Every row comes from one small tree of marks. The marks that hang from a mark follow it in brackets, in alphabetical order. Every link used is in the known rows. Which tree was each row made from?
Known rows
rotilog{zumom{litu naru ropop{mikep}}}: [ 2.04  3.06 -3.42 -2.62 -0.25  2.43 -4.92  1.48 -0.30  1.34 -3.84  3.49
  0.58  1.09  5.53  1.06 -5.35]
rora{mikep{rotilog} zumom{litu ropop}}: [ 5.35 -1.08 -0.11 -1.44 -3.32  0.89 -1.46  0.80  0.33  2.08 -2.12  2.95
 -1.09 -0.40  6.53  0.86 -7.83]
ropop{mikep{rotilog} zumom{litu naru}}: [ 1.91  0.97 -3.37 -2.07 -1.77  2.96 -4.48  0.89  1.42 -1.83 -4.16  4.10
 -3.86  2.13  3.85  0.02 -4.63]
rora{mikep{rotilog}}: [ 1.08 -0.01  0.36 -0.11 -1.46  0.73  0.49  0.51  1.46  0.28 -2.59  0.90
 -2.61  1.13  1.56 -0.48 -3.72]
ropop{zumom}: [ 0.75 -1.22  0.44 -0.33 -0.62  0.46 -1.95 -0.08  0.65 -0.31 -0.37 -1.01
 -0.07  1.61  0.57  0.76  0.12]
litu{zumom{naru}}: [ 1.85  1.68  2.03 -2.83 -0.93 -0.63 -3.04  0.44  2.05 -0.13 -0.50  3.73
 -0.86 -0.71  1.98 -1.23  0.03]
rora{mikep{rotilog} zumom{litu naru ropop}}: [ 6.08  0.80  0.04 -3.45 -4.07  2.17 -3.28  1.41  0.69  1.81 -2.51  4.51
 -1.61 -0.25  7.00  0.47 -8.26]
zumom{litu naru ropop}: [ 3.08  2.06 -1.66 -2.08 -0.64  2.59 -4.46  0.87 -0.96  0.46 -2.42  2.78
  0.40  0.33  4.68  1.07 -3.80]
zumom{naru}: [ 0.70  1.83  0.15 -2.06 -0.81  1.19 -1.81  0.65  0.40 -0.37 -0.44  1.63
 -0.75  0.13  0.48 -0.36 -0.45]
litu{zumom{ropop}}: [ 3.36 -0.05  1.47 -0.94  0.87 -1.72 -2.88 -0.68  1.71  1.26 -2.20  1.49
  1.74 -0.39  3.50  1.05 -0.79]
ropop{zumom{naru}}: [ 1.48  0.64  0.60 -2.35 -1.47  1.70 -3.71  0.50  1.02 -0.56 -0.89  0.73
 -0.85  1.66  0.94  0.33 -0.26]
rora{mikep{ropop}}: [ 0.04 -0.20  0.30 -0.68 -1.23  0.40  0.46 -1.24  1.47  0.57 -3.35  1.77
 -1.11 -0.86  2.19  1.10 -3.38]
naru{zumom{litu}}: [ 1.19 -0.32 -2.33 -1.38 -1.85 -0.33 -0.63 -0.39 -1.33  2.59 -1.03  3.24
  0.20 -0.36  3.49  0.23 -2.72]
mikep{litu{zumom} ropop rotilog}: [ 3.41 -1.18  0.14 -2.82 -0.43 -3.20 -2.15 -2.20  6.54 -0.56 -4.11  7.20
 -5.56 -1.51  2.82  1.36 -1.64]
ropop{mikep zumom{naru}}: [ 0.84  1.26 -1.05 -1.83 -1.16  1.76 -3.56  0.23  0.96 -0.86 -2.67  1.59
 -1.39  1.41  1.68  0.03 -1.49]
ropop{mikep{litu rotilog}}: [ 1.65  0.21 -2.22 -0.60 -0.51 -0.78 -0.76 -0.53  2.94 -0.44 -3.39  4.10
 -5.84  0.06  1.38 -0.25 -2.41]
litu{zumom{naru ropop{mikep{rotilog}}}}: [ 4.60  1.97 -1.03 -2.79  0.53 -0.56 -4.59 -0.39  3.87 -0.09 -5.96  4.93
 -1.23  0.45  4.57  0.84 -3.38]
rora{mikep{litu{zumom} ropop}}: [ 2.35 -0.36  2.57 -2.35 -2.31 -2.20 -1.62 -1.72  4.14  1.15 -3.50  6.23
 -4.73 -2.33  4.50 -0.17 -3.33]
ropop{mikep zumom}: [ 0.08 -0.62 -1.16  0.12 -0.34  0.66 -1.74 -0.41  0.54 -0.48 -2.18 -0.17
 -0.72  1.22  1.25  0.43 -1.05]

Write each row's tree
[ 1.44  0.78 -0.86 -2.16 -2.23  3.00 -4.65  1.29 -0.35 -0.81 -0.76  2.30
 -1.65  1.35  3.34 -0.13 -2.46]
ropop{zumom{litu naru}}
[ 4.71  2.08 -2.48 -2.85 -0.31  0.41 -4.31 -0.44  3.39  0.29 -5.93  5.30
 -4.69  0.70  3.80  1.14 -4.11]
zumom{naru ropop{mikep{litu rotilog}}}
[ 3.90  0.02 -5.34 -1.36 -0.36 -0.19 -2.20 -1.37  0.54  2.79 -6.58  4.53
 -0.26  0.78  6.02  2.35 -6.11]
naru{zumom{litu ropop{mikep{rotilog}}}}
[ 3.10  0.83 -1.65 -2.98 -1.85  0.80 -4.45  0.07  4.08 -1.06 -4.27  4.87
 -6.66  1.84  2.37  0.12 -2.70]
ropop{mikep{litu rotilog} zumom{naru}}
[ 3.63 -0.19 -2.77 -1.50 -0.84 -0.16 -2.36 -1.00 -1.31  3.69 -3.17  2.73
  2.05  0.12  5.40  2.11 -3.96]
naru{zumom{litu ropop}}
[ 2.99  0.74 -1.62 -0.51  0.25 -0.61 -2.49 -1.03  1.08  1.34 -3.78  2.70
 -2.26 -0.42  3.54  1.06 -2.78]
zumom{ropop{mikep{litu}}}
[ 0.80  1.43 -2.44 -1.78 -2.01  3.19 -4.51  0.95 -0.48 -1.08 -2.63  3.21
 -2.20  1.08  4.10 -0.38 -3.67]
ropop{mikep zumom{litu naru}}
[ 1.31  1.23 -3.49 -4.11 -0.84  1.61 -3.46  0.63  3.50 -0.66 -4.03  5.90
 -2.64  0.99  3.26  2.19 -4.64]
mikep{ropop rotilog{zumom{litu naru}}}
[-0.03  0.74 -4.09 -0.66 -0.25  1.09 -1.35  1.34  1.12 -0.11 -2.95  3.30
 -2.30  1.53  3.10  0.09 -4.67]
ropop{mikep{rotilog{zumom{litu}}}}
[ 4.20  1.77  1.66 -2.97  0.05 -0.56 -4.74 -0.05  2.17  0.90 -2.57  3.15
  1.05 -0.20  3.88  0.67 -1.21]
litu{zumom{naru ropop}}
[ 1.57  0.18 -1.87 -3.16 -1.78  2.60 -4.78 -0.46  1.52 -1.32 -3.21  4.17
 -1.83  0.46  3.87  2.02 -3.19]
mikep{ropop{zumom{litu naru}}}
[ 2.56  1.01 -1.66 -5.12 -0.96 -0.56 -3.44 -0.44  6.02  0.10 -4.11  6.76
 -5.34  0.56  1.71  2.10 -2.76]
mikep{litu ropop rotilog{zumom{naru}}}
[ 3.84 -0.12  0.26 -4.15 -3.30  1.03 -4.24 -1.07  5.49 -0.41 -5.82  5.87
 -7.12  1.19  3.84  1.51 -5.03]
rora{mikep{litu ropop{zumom{naru}} rotilog}}
[ 4.17  0.62  0.35 -4.77 -1.24 -2.02 -3.92 -1.54  6.92 -0.91 -4.50  8.83
 -6.32 -1.33  3.19  0.98 -2.03]
mikep{litu{zumom{naru}} ropop rotilog}
[ 5.36  1.69  2.04 -3.74 -0.92 -1.38 -5.66 -0.32  3.22  1.35 -2.63  5.57
 -2.51 -0.86  4.73  0.11 -1.61]
mikep{litu{zumom{naru ropop}}}
[ 3.78 -0.44 -1.25 -4.31 -1.66  0.21 -4.71 -1.51  5.99 -1.29 -4.93  5.92
 -6.19  1.10  2.09  2.47 -2.33]
mikep{litu ropop{zumom{naru}} rotilog}
[ 4.98  2.05  0.43 -4.14 -2.01  0.82 -4.56  1.34  3.75  2.66 -4.85  4.36
 -4.25  2.24  4.83  0.76 -5.92]
rora{mikep{litu rotilog{zumom{naru ropop}}}}
[ 6.24  0.92  2.84 -4.16 -4.51  0.17 -3.29  0.44  1.33  3.30 -0.90  4.40
 -2.84 -1.58  5.52 -0.11 -5.32]
rora{mikep{litu} zumom{naru ropop}}
[ 2.64  2.29 -1.69 -3.09 -0.45  2.24 -5.08  1.76 -0.29  1.56 -2.11  2.62
  1.14  1.45  4.86  1.37 -4.16]
rotilog{zumom{litu naru ropop}}
